In the rows, zero is written as 128.
Known rows, with every step that occurs
limet, soku, taki: [195 143 101  94 122 164 115 125 127  74  72  76  90 150 133 114 113 155
 123 135 172 129 135 158 154 102 112 151 130 101 141  91  98 127  88 137
 105 154 172 123 131]
nemas, gevut, doba, lirodan, dusol: [ 51 112 166 126 150 109  89 120 113 110 130 203 191  72  98 123 114 103
 136  93  90 144 132  50  63 152 128 161  88 149  98 226 108 120 224 108
 131  76 136 122 135]
taki, soku: [166 142 139 119 112 119 111 136 136 156 108  91  80 154 179 125 115 124
 139  99 141 136 137 142 119 138 109 124 107 122 121 104 136 122  94 121
 156 140 116 111 127]
ramimuf, dusol, gevut, doba, lirodan: [ 77 113 108 143 131  69 159 160 145 127 152 164 169  89  66 126  92 123
  89 152  99 183 160 166  41 129 170 116 120 161 139 153  93 139 179 132
 160 127  83 176 118]
vafuvi, soku, taki: [156 142 115  90 132 128  86 107 139 114 131  73  71 138 115 164 130 135
 133 113 160 126 156 155 103 122 108 141 115 102 129 131 150 142 111 130
 107 152 180  87 117]
gevut, doba, lirodan, dusol: [ 94 120 157 140 144  94 102  98 125 120 137 184 128 101 115 138 127  69
 156 121 111 150 106  86  76 160 140 128  91 164 127 202 115 116 208 130
 127  88 112 132 118]
doba, lirodan, dusol: [ 98 128 177 139 126  94 113  96 122  98 163 173  92 128 109  91 144  86
 196 102 139 133 115 103  82 141 160 115  89 151 115 179 125 130 179 138
 144  98 125 118 131]
totum, dusol, lirodan: [120 117 143 159 138 104 197 112  73 110 150 154 153 145 151 120 157 131
 123 161  77 109 126 158 130 127 163 149 153 145 104 138 145 124 146 109
  89 137 113 116 131]
lirodan, taki, soku, limet: [163 148 102 126 120 154 143 146 174 169 144  74  72 169 161 151 106 112
 164  66 136  85 107 124 158 155 118 112 109 114 142  94 130 126  94 125
 144 113 127  92 122]
dusol, totum: [160 151 130  77  97 169 144 130 149 117 106 117 136 138 132 138 119 173
 119 160 155 125 107 126 163 112 157 111 132 113 148 108 138 127 109 108
 143 103  96 133 135]
limet, benuk: [165 131 145 120 109 143 146 151 105 100  82 146  92 174 117  86 136 136
 128 164 182 148 166 129 168  85 154  98 126 114 116 114 109 109  81 106
 120 115 132 142 145]
taki, lirodan: [135 150 135 142 125 133 129 131 104 130 119 124 144 155 118 120 136  92
 130 126 126 143 148 150 118 118 153 129 141 118 154 165 125 139 109 138
  98 144 151 150 133]
dusol, totum, baregod: [163 125 132  97 101 183 132 129 136 107  93 124 176 113 143 156 113 185
  48 169 149 129 121 118 220 111 113 102 127 100 135 129 143 102 141 107
 121 127 129 146 147]
taki, lirodan, doba, gevut, nemas: [ 89 139 120 138 133 134 103 146 134 164 155  99 119 143 108 142 121  89
 112 183 144 180 113 117 126 156  90  86 170 133 146 152 116 157 100 161
 154 181 189 164 116]
ramimuf, dusol: [124 148 145 105 132  88 175 146 132  84 123 115 111 149 131 120 133 134
 136 135 116 145 158 159  98  98 178 130 112 120 118 102 127 125  90 113
 122 111 118 127 139]
totum, dusol: [130 120 152 118 135 109 162 120 105 111 124 125 117 166 145 110 161 143
 144 152  95 114 135 146 137 112 157 141 121 131 126 101 138 125 120 130
  88 120 118 110 153]
nemas, gevut: [105 147 146  95 117 156 114 153 112  90  95 136 157 140 132  96 113 174
 130 111  99 128 165  95 114  98 143 150  99  98 110 143 120 127  93  99
 134 108 158 127 150]
taki, lirodan, dusol, totum: [119 116 144 125 140 148 151 118 106 140 151 136 170  94 104 130 150 100
 146 144 176 106  86 119 141 122 168 113 165 118 150 172 164 133 149 131
 117  90 106 127 132]
vafuvi, soku: [171 156 136 104 130 114 102 136 137 145 141  96  77 150 133 128 124 110
 144 106 134 119 144 123 110 147 113 127  94 117 120 120 163 142 129 117
 111 118 140 103 136]
nemas, gevut, doba, lirodan, taki: [ 67 134 126 143 146 148  89 121 135 140 138 176 192 117  63 126 117 117
  98 104  86 148 116  86  88 156 107 156  89 132 151 205  76 121 225 109
 144 109 151 132 130]
megoz, limet, soku: [170 172  84  79 130 133 121 151 130 126  54  98 106 137 120  69 115 138
 139 115 180 128 111 116 182 118 141 103 109 134 115  65 105 113  96 163
 120 116 146 130 132]
megoz, limet, soku, taki, lirodan, dusol: [111 129  87 105 174 132 108 117  93 115  80  95 133  90  79  95 147  88
 156 107 219 112 101 142 153 104 148 125 157 122 126 137 115 108 129 208
  83 137 190 100 111]
lirodan, taki, soku, limet, megoz: [177 118 105 122 133 161  93 156 169 154 145 129 101 153 187 178 107 145
 165  17 116  77 118 121 185 162  84 118 115 104 161  81 162 144  57 148
 132 104 124  87 103]
nemas, gevut, doba, lirodan, dusol, totum: [ 65 109 161  91 144 135 105 108 127 132 141 192 225  46  86 154 111 137
 111 118 121 135  92  53  94 158 132 145 119 152 119 210 113 121 252  93
 140  58 101 117 129]
nemas, gevut, doba: [ 96 138 128  97 142 159 105 157 116 109  75 157 200 110 137 140  96 163
  97 130  79 148 151  80 112 125 118 168  94 110 124 171 113 119 128  85
 118  98 142 142 140]
lirodan, doba, gevut: [116 140 131 124 104 170  98 170 140 105 116 123  89 143 147  90 103 149
 114 163 116 164  85  92 127 111 127  86 106 125 122 106 128 129  93 150
 142 131 152 159 147]
totum, dusol, ramimuf: [150 155 156 143 135 125 147 136 124 105 158 111 131 152 143 128 167 109
 160 151  71 110 110 157 126  59 146 160 140 128 119  90 156 118  97  98
 111 110  69 123 161]
benuk, limet: [131 175 148 126 125 141 133 118 145 135  90 126  90 156 178 104 111 169
 136  94  96 125 161 108 125 120 177 112 126 108 128 145 129 117  66 121
 101 117 145 155 125]
totum, baregod: [142 129 139 132 112 153 118 135 115  89  82 127 143 141 156 130 116 153
  76 151 119 137 158 118 190 109 112 113  95 104 117 139 134 100 109 123
 105 142 167 154 148]
gevut, doba, lirodan, taki, soku: [128 130 118 168 138 109  91 104 163 202 150 135 113 127 106 154 119  67
 112  89 129 156  97 131  82 191  74 133 100 159 159 165  86 110 230 133
 165 137 111 118 105]
doba, gevut: [150 140 144 135  94 152  97 131 130 102 107  96  97 165 106  92 127 162
 134 131 120 159 111  99 116 102 152  97 133 133 115 123 118 144  67 137
 140 146 116 160 122]
vafuvi, soku, limet: [179 166 119  79 126 122 131 150 158 146 143  80  66 152 164 171  97 109
 159  69 120  91 143 108 135 152 131 113 111 125 112 112 163 157 104 104
  89  92 139  97 131]
soku, taki, lirodan: [123 139 120 123 132 150 114 108 110  98 110 103 138 145 109 151 139 112
 119 139 154 142 161 183 112  90 147 144 166 101 163 175 105 135  93 156
  94 177 185 136 112]
ramimuf, dusol, totum, baregod: [140 118 138  96 130 130 184 141 134  95 111 112 188  95 134 167 122 177
  31 176 144 137 134 147 182  99 142 106 133 111 119 111 141  98 140 105
 110 118 115 137 148]
lirodan, taki: [131 145 117 147 121 169 130 121 139 112 139 116  98 179  99  92 144 128
 155 139 138 115 101 124 141 125 137 119  92  95 160 120 127 122 106 131
 153 114 140 121 138]
limet, soku: [210 154 120 116 113 145 126 150 121 107  83 101  98 156 147  87 109 138
 133 125 148 128 127 125 162 129 114 134 107 116 130  79 113 131  98 128
 112 119 135 137 148]
baregod, totum, dusol: [137 101 178 102 121  67 135 105 128 148 118 119 130 147 152 136 170 156
 128 138  95 124 155 119 124 132 113 134 122 169  94  79 144 143 105 116
  85 143  96 130 156]
taki, soku, vafuvi: [142 130 109 103 104 123 118 107 124 132  78  88  93 119 171 148 122 140
 131 114 167 118 171 124 128 128  76 173 122 100 120  81 113 131 132 117
 174 145 125 121 115]

Rows
[110 148 148 163 153 155 101 111 114  90 172 106 143  94 102 148 161  59
 185 126 144 115 108 165  98  47 150 164 170  98 142 181 151 119  93 131
 116 130 128 120 126]
soku, taki, lirodan, dusol, ramimuf
[114 100 170 126 115 131 115  95 123 107 156 167 160  80 122 142 130 131
  91 137 156 122 100  95 170 137 125  92 117 143 115 182 136 102 234 133
 133  99 127 130 137]
doba, lirodan, dusol, totum, baregod
[193 132 133 101 111 128 164 177 137 156  84  93  63 162 184 138  93 122
 139  87 189 118 159 129 174 122 132  87 143 129  96  96 114 110  59 100
 112 113 125 110 126]
taki, soku, limet, benuk
[127 149 135 128 124 101  99 112 139 132 114 170 135 129 116 154 109  90
 112 129  98 174 139 117  91 155 123 132 104 161 148 187  86 129 195 118
 122 121 118 158 116]
gevut, doba, lirodan
[182 133 100 125 142 158 117 129  94 106  87  81 132 135 110 133 123 107
 108 131 178 137 140 183 146 103 117 155 172 108 160 129  96 135 104 156
  78 178 191 138 126]
limet, soku, taki, lirodan
[125 155 158 184 147 134 110 138 108 117 178 133 151 104 116 119 161  39
 194 119 118 113  97 136 104  77 157 146 150 114 139 171 171 122  99 120
 123  96  91 137 141]
taki, lirodan, dusol, ramimuf
[106 109 122 188 153 127 192 103  87 129 178 153 154 158 106 106 177 120
 131 168  90  88  98 155 146 140 152 156 145 127 131 126 143 115 168 121
 106 129 119  99 131]
totum, dusol, lirodan, taki
[103 142 107 148 113 136 133 134 138 136 160 125 121 132 141 136 105 127
 117 193 117 170  97 105 135 165  97  89 169 138 101 142 127 144  98 122
 179 179 169 148  98]
dusol, lirodan, doba, gevut, nemas
[135 164 166 152 129 145 108 138 135  85 161 131 110 121 142 104 149  84
 207 127 115 110  92 113 116  70 160 140 109 111 112 128 176 118  87  98
 154  74  79 125 147]
lirodan, dusol, ramimuf
[175 141 123  81 119 159  98 165 151  87 101 158 121 159 196 178  98 168
 167  57  84  94 158 110 185 127 134 119 119 109 144  99 164 160  21 128
  95  90 137 129 112]
soku, limet, megoz
[ 95  73 132 115 118  54 146 113 161 183 155  98 141 130  95 142 156 177
 141 181 114 135 191 139 117 160  92 104 157 162 102  77 146 179  78 126
 169 186  93 149 129]
baregod, totum, dusol, gevut, nemas
[106 102 131 108 140 167 131  89 111 112 138 114 161  85  93 165 151 121
 133 157 197 111  99 151 131  98 166 132 181 107 160 174 146 132 141 148
 110 127 142 107 116]
soku, taki, lirodan, dusol, totum
[ 80 106 125 155 146  98 162 118 110 148 180 124 136 134 139 144 143 124
 112 220  92 153  92 124 140 166 107 108 185 159  96 125 127 142 141 132
 143 174 154 124 114]
totum, dusol, lirodan, doba, gevut, nemas
[151 150 122 138 118 117 128 119 180 183 179 101  62 162 138 144 106  80
 165  36 132 104 104 131 118 178 112 108 111 152 139 134  94 130 173 134
 155 119 126  98 112]
doba, lirodan, taki, soku, limet
[105  59 125 132 120  85 135 146 138 177 116 144 189  90 109 147 130 169
  83 175  79 143 154 122 107 145 105 127 133 168 111  92 142 150 120 125
 117 153  61 174 145]
baregod, totum, dusol, gevut, doba
[114 143 116 161 134 133  98  97 151 148 143 160 136 141  73 135 129  83
 118 126 112 155 103 117  96 168 113 127  91 144 172 185  83 119 218 131
 142 118 125 142 115]
gevut, doba, lirodan, taki
[192 129 128  85 118 133  92 168 159 143 115 130 102 147 234 197  88 152
 160  16 100  97 148 126 176 154  97 122 120 120 133  83 162 149  29 133
 115 110 118  99 105]
taki, soku, limet, megoz
[ 88 120 117 137 126 178  86 143 118 109 128 103 128 121 112 140 114 117
  82 166 143 175 107 151 111  85 124 108 165 111 150 155 103 136 103 185
 106 192 207 153 122]
soku, taki, lirodan, doba, gevut
[ 89  64 142 145 120  46 116 118 147 184 150 168 184  84  83 145 130 143
  81 154  77 162 162 125  64 162 103 119 129 209 112 134 104 154 196 135
 126 165  66 175 133]
baregod, totum, dusol, gevut, doba, lirodan
[105  88 116 140 116 122 172 153 110 120 144 127 135 138 105  83 138 178
 133 176  99 113 144 163 121  95 171 121 129 121 132  89 144 143 111 149
 138 128 101 134 152]
totum, dusol, gevut
[130 150 113  86 119 130 135 152 115 120  48 140  96 157  92  62 142 140
 131 153 207 143 157 124 195  78 174  70 126 131 102 104 101  90  74 150
 123 113 143 132 122]
megoz, limet, benuk
[170 168  96 105 127 149 140 113 118 123  29  94  94 111 172 104 104 185
 108 110 151 104 177  94 153 130 108 169 153  91 134  76  95 129 113 121
 101 115 162 169 122]
benuk, limet, soku, vafuvi
[130  78 151 182 146  66 161  85 122 223 182 128 146 124 146 141 174 117
 111 109 104 106 104 147 125 189  71 140 155 175  85  99 144 120 158 107
 126 178  84  88 124]
baregod, totum, dusol, lirodan, taki, soku
[127 124  88 140 119 147 125  96 136 145 117  83  92 127 130 128 142 132
 133 120 178 100 141 122 141 142  61 175 116  87 146  79 115 122 158 133
 187 137 130 103 113]
lirodan, taki, soku, vafuvi
[114 149 137 160 117 137 112  98 148 120 168 150  94 169  74  89 144 101
 154 111 132 135 109 131 105 144 134 111  91 135 162 157  93 130 181 148
 162 125 142 130 125]
doba, lirodan, taki
[121  79  84 162 142 159 125 150  87 110 130 101 144  77  70  81 117 122
 137 150 197 109 130 167 116 103 146 132 167  97 152 132 128 143 111 192
 121 155 160 139 131]
limet, soku, taki, lirodan, dusol, gevut
[112  86 146 177 139  91 169  86 117 167 176 157 165 139 114 126 181 135
 116 143  87 101 110 127 134 161 106 143 150 165 101 108 141 131 151 102
 104 155  96 117 131]
baregod, totum, dusol, lirodan, taki
[116 123  76 173 122 140 157  90 108 151 138 118 125 112 138 140 137 123
 119 127 156  95 128 136 136 157  72 181 152  94 126 107 123 121 181 112
 189 157 123 105  93]
dusol, lirodan, taki, soku, vafuvi
[ 86 121 128 154 151 125  81 123 144 194 146 146 174 100  96 140 106 102
  92  64 101 149 115  97  76 182  68 160  93 142 137 194  72 110 231 114
 169 127 137 105 120]
nemas, gevut, doba, lirodan, taki, soku
[108 117 154 105 133 118 121  94 145 142 138 177 164  73  99 161 124 102
 122 145 151 144  79  88 106 166 145 118 120 164 138 196 125 121 237 115
 143  68  78 132 116]
gevut, doba, lirodan, dusol, totum
[198 145 120  73 141 133  75 165 155 131 147 136  95 139 192 199  98 137
 165  24 100  81 157 104 162 159 102 119 112 111 131  96 196 175  63 126
  75  87 144  91 113]
vafuvi, soku, limet, megoz
[108 151 113 143 121 155 156 164 110 107 143 186 132 123 195 117  94 117
 111 181  98 137 107 136 149 128 132 118 115 117 118 136 149 110 135 116
 137 127 164 131 139]
dusol, lirodan, doba
[118 143 129 148 140  83 206 140 102  86 151 158 151 128 142 124 128 122
 115 147  97 140 150 165  96 121 188 136 149 134 101 130 131 123 109  90
 119 129 113 122 116]
ramimuf, dusol, lirodan
[153 151 148 122 137 149  80 129 139 125  86 179 114 144 203 132 113 197
 136  55  79 117 176 106 149 128 144 121 137  94 148 132 157 136  20 142
  94 113 147 151 107]
benuk, limet, megoz
[155 137 185 132 119  83 116 123 149 144 153 111 143 128 144 147 178 127
 140 134  72 123 132 129 120  85 108 150 143 167  89  69 155 133  85  80
 108 134  46 138 159]
baregod, totum, dusol, ramimuf
[157 167  66  61 135 152 106 126 139  95  33  72  97 132 101 103 120 157
 126 122 197 130 126 145 175  96 136 120 131 115 121  70  90 111  86 177
 113 148 187 113 112]
megoz, limet, soku, taki
[ 71  97 140 164 108 109 120 133 133 109 181 176 108 104  77  58 116 119
 184 118 141 132 126 119  67 128 180  89 101 142 122 168 136 146 171 166
 189 108 103 144 131]
doba, lirodan, dusol, gevut
[180 139  89  91 108 148 133 126 107  83  48  95 104 129 143 113 119 154
 121 145 172 110 161 114 170 125  86 179 124  97 136  56  98 137 141 121
 129 126 145 151 136]
limet, soku, vafuvi
[124  94 123 196 156 109 188 103  97 182 187 128 131 144 146 122 166 106
 126 124 105  94  87 171 131 169 119 150 149 138 116 113 146 103 173 125
 130 151 104  70 120]
totum, dusol, lirodan, taki, soku
[143 143 140  73 125 116 193 136 147 105 125 110 152 120 123 144 130 165
 103 162 152 137 125 155 127 100 184 114 141 121 136  92 133 129 111  96
 138  95  84 121 136]
ramimuf, dusol, totum
[122 126 112 186 157  81 200 129 124 155 185 120 130 124 132 126 134  97
 114 111 125 123 104 182 100 153 140 139 139 127 114 114 135 104 140 104
 161 144  98  84 108]
ramimuf, dusol, lirodan, taki, soku
[ 89 102 137 171 138 129 164 152  84 121 164 156 141 123 160 106 131 142
  93 194  65 141  65 124 131 126 142 113 157 155  90 118 141 122 153 136
 104 148 134 136 141]
totum, dusol, lirodan, doba, gevut
[108  70 143 129 105  85 145 141 130 157 138 125 148 120 112 103 144 192
 116 156  99 127 169 140 113 120 126 112 130 158  95  68 152 161  90 135
 133 159  70 157 153]
baregod, totum, dusol, gevut
[ 84  85 101 147 128 145 129 156 125 120 121 160 154  82 109 105 101 139
 146 162 121 128 118  96 101 126 154 117  98 110 136 157 160 130 131 143
 163  95  88 157 131]
lirodan, dusol, gevut, doba
[ 88 139 104 118 141 170 119 144 119 110 128 129 129 122 147 152 116 100
  99 174 154 146 136 180 128  88 118 133 136  98 167 153 123 118 113 168
 102 166 221 133 139]
soku, taki, lirodan, doba
[107 127 105 148 113 112 101  76 145 157 145 109  82 124 106 129 140 100
 136  92 171 119 138 128 101 162  59 160 114 126 146 120  70 132 232 144
 199 148 132 111 104]
doba, lirodan, taki, soku, vafuvi
